(in the rows, 128 means zero)
Known rows, with every step that occurs
duzig > telom: [ 98 167 159 117 119 138 183 143 147 100 142 109 110 169 130  98 163 148
 123 117 110 137 104 128]
gemil > soni > vunu > duzig > telom: [153 143 156 123 116 152 154 164 114 113 147 122 107 146  84 125 162 126
 149 110 157  89 115 128]
tezibo > gemil > soni > vunu > duzig > telom > bibus: [134 128 145 179 108 145 156 168 148 118 148 140 139 169  61 148 141 106
 171  90 137  70  86 139]
vifim > mibe > gemil > soni > vunu > duzig > telom: [195 142 145 116  72 131 139 157 119 141 109 105  96 136  88 111 170 103
 186 109  96  69 113 126]
duzig > telom > zene: [100 175 146 135 105 143 185 151 119  75 123 109 119 173 116 131 162 139
  97 116  92 150  94 114]
soni > gemil > mibe > vunu > duzig > telom: [218 138 137 107 110 167 132 114 176 126 146 114  86 145 104  88 132 147
 181 111 123  67  98 112]
gemil > mibe > vunu > duzig > telom: [195 132 130 122 111 141 145 133 165 122 161 109  90 140 114  97 143 152
 153 116 144 100 120 107]
zene > telom > duzig > vunu > mibe > tula: [133 102 137 167  81 159 105  74  90  91 152 148 140 193 178 133 117 132
 158 179  93  94 135 117]
soni > gemil > mibe: [146 154 173 132 134 145 114  91 156 120  99 147  73 184 125  76 177 170
 151  99 102  69 100 132]
zene > telom > duzig: [105  96 182 143 120 134 110 129 121 112 128 136 123 163 155 128 187 156
  97 117 117 117 117 117]
bibus > telom: [105 127 178 109 156 128 146 105 153 112 111  77 105 185 109 112 185 157
 150 103 104 130 111 144]
mibe > gemil > soni > vunu > duzig: [187 110 164 101 107 132  98 145 125 141 105 158 118 155  67 108 195 139
 180  89  91  84 135 158]
zene > telom > duzig > vunu > mibe > gemil: [185  76 123 155  80 148  84  75  95 114 133 140 148 185 162 112 123 131
 166 145  47 106 130 127]
tezibo > gemil > mibe: [111 136 173 152 138 119 118 111 160 117  98 143  95 189 134  82 164 174
 146  92 116  93 103 140]
zene > telom > duzig > vunu: [127 105 156 156 130 147 113 116 109 100 136 113 102 186 175 136 142 134
 112 122 127 105 111 110]
zene > telom > bibus: [ 87 132 179 204 145 119 119 126 150 122 124 146 110 212 120 130 175 144
 117 113  87 118  97 127]
mibe > vunu > duzig > telom: [173 127 143  89 116 150 160 166 178 123 161 106 128 140  91 105 141 146
 156 111 125 132 114 118]
vunu > mibe: [131 126 161 126 117 136 128 124 133 121 130 161 153 167 106  83 164 168
 155 126  76 143 126 138]
vifim > mibe > gemil > soni > vunu > duzig > telom > bibus: [187 140 131 168  67 125 141 164 133 151 122 123 109 144  61 135 171  82
 188 108  82  56 105 126]
zene > telom > duzig > vunu > mibe: [157  88 139 170 112 158 103  97  92 100 152 135 140 181 164 122 116 136
 135 148 102 115 123 109]
duzig > vunu > mibe > vifim: [167 141 118 149 117 140 124 119 129 136 129 150 150 191 140  88 101 141
 180 144  79 126 125 161]
soni > vunu > duzig > telom: [137 144 176 103 124 159 166 152 139 110 155 119 130 143  86 109 138 135
 160 127 161 117 111 111]
vifim > mibe > gemil > soni > vunu: [170 143 191 129  86 104 101 161 115 143  41 133  79 170  95  94 184 120
 162  88  49  53 130 145]
soni > vunu: [115 147 221 117 138 129 135 152 139 112  91 148 113 177  94  94 152 156
 136 105 118 102 129 131]

Rows
[179 104 104 143  88 148 118 127 116 137 144 154 176 147 145 109 112 134
 162 148  99 115 137 153] -> telom > duzig > vunu > mibe > vifim
[162 117 146 115  88 129 109 105 139 130 109 167 161 172 103  70 168 160
 181 123  23 135 134 157] -> vunu > mibe > gemil
[200 124 100 142  90 137 103 104 103 119 116 144 115 198 120  93 152 131
 186 113  21  97 133 166] -> duzig > vunu > mibe > gemil > soni
[125 141 133 100 125 151 177 141 158 115 180 107 128 141 104 107 170 148
 151 121 147 150  99 118] -> vunu > duzig > telom
[147 143 142 173 111 146 161 172 131 119 162 143 120 154  59 150 165 105
 150 107 143  79 104 129] -> gemil > soni > vunu > duzig > telom > bibus
[174  94 120 179 100 148  92 102  97 132 139 144 160 179 178 119 100 133
 149 164  94 110 126 141] -> zene > telom > duzig > vunu > mibe > vifim
[199  70 109 115  89 153 113  61 117 111 133  85 159 162 122 121 132 123
 195 128  48 104 134 146] -> bibus > telom > duzig > vunu > mibe > gemil
[173 136 129 112 101 155 168 176 149  97 144 103 135 142  78 138 139 136
 134 108 109 150 108 107] -> mibe > vunu > duzig > telom > zene
[158 133 184 120  99 117 100 147 120 123  65 155  98 182  90  98 190 136
 152  86  55  66 137 168] -> mibe > gemil > soni > vunu
[ 90 164 143 170 113 132 185 147 167 110 156 128 119 176 101 125 163 128
 121 115  95 123  94 129] -> duzig > telom > bibus
[186  88 105 142 104 150 126  90 114 133 139  92 173 163 144 127 108 124
 182 147 100 108 128 157] -> bibus > telom > duzig > vunu > mibe > vifim
[184 118 137 131 112 141 137 131 182 120 148 110 111 151 115  95 118 157
 175 100 143  89  98 120] -> tezibo > gemil > mibe > vunu > duzig > telom
[179 119 191 118  86 131  98 116 123 125  85 177 162 172  87  73 137 150
 188 123  35 102 148 147] -> soni > vunu > mibe > gemil
[141 142 166 110 100 107 122 139 160 148  76 122 100 164 116  77 192 146
 168  98  44 115 117 135] -> vifim > mibe > gemil
[150 135 145 140 105 125 121 132 142 152 116 170 175 168 122  81 145 166
 165 138  71 137 128 169] -> vunu > mibe > vifim
[192  85 109 119  74 151 110  99 115 118 138 145 164 154 127 102 133 134
 176 128  46 112 143 141] -> telom > duzig > vunu > mibe > gemil
[171  80 122 132 121 162 133  82 110  99 151  81 153 164 129 128 127 129
 170 133 108 115 129 126] -> bibus > telom > duzig > vunu > mibe
[209  90  88 132  65 145  96 111  88 118 129 148 137 153 124 113 168 122
 168 113  42  83 145 159] -> telom > duzig > vunu > mibe > gemil > soni
[178 117 128 130  80 122  96 119 117 131 100 166 136 173  99  82 202 150
 171 106  15 105 138 174] -> vunu > mibe > gemil > soni
[199 111 147 122 136 130 106 135 174 137 131 136  96 143  97  92 165 176
 157  99 142 100 135 119] -> gemil > mibe > vunu > duzig
[134  96 139 115 143 150 144 102 128  99 138  58 110 166 137 142 147 126
 146 107 134 106 116 128] -> bibus > telom > duzig > vunu
[184 144 131 123  88 142 169 191 147 118 122  78 117 130  83 140 136 120
 142 106 107 138 101  85] -> vifim > mibe > vunu > duzig > telom > zene
[174 105 158  90 137 137 122 170 185 142 136 134 132 141  74  98 163 164
 164  93 122 132 130 130] -> mibe > vunu > duzig
[131 113 138 119 124 151 142 140 131 103 140 122 119 155 138 119 156 138
 124 106 131 113 123 123] -> telom > duzig > vunu
[223 147 125 127  97 173 140 121 146 103 130 112  97 154  89 125 128 138
 155 108 107  83  90  99] -> soni > gemil > mibe > vunu > duzig > telom > zene
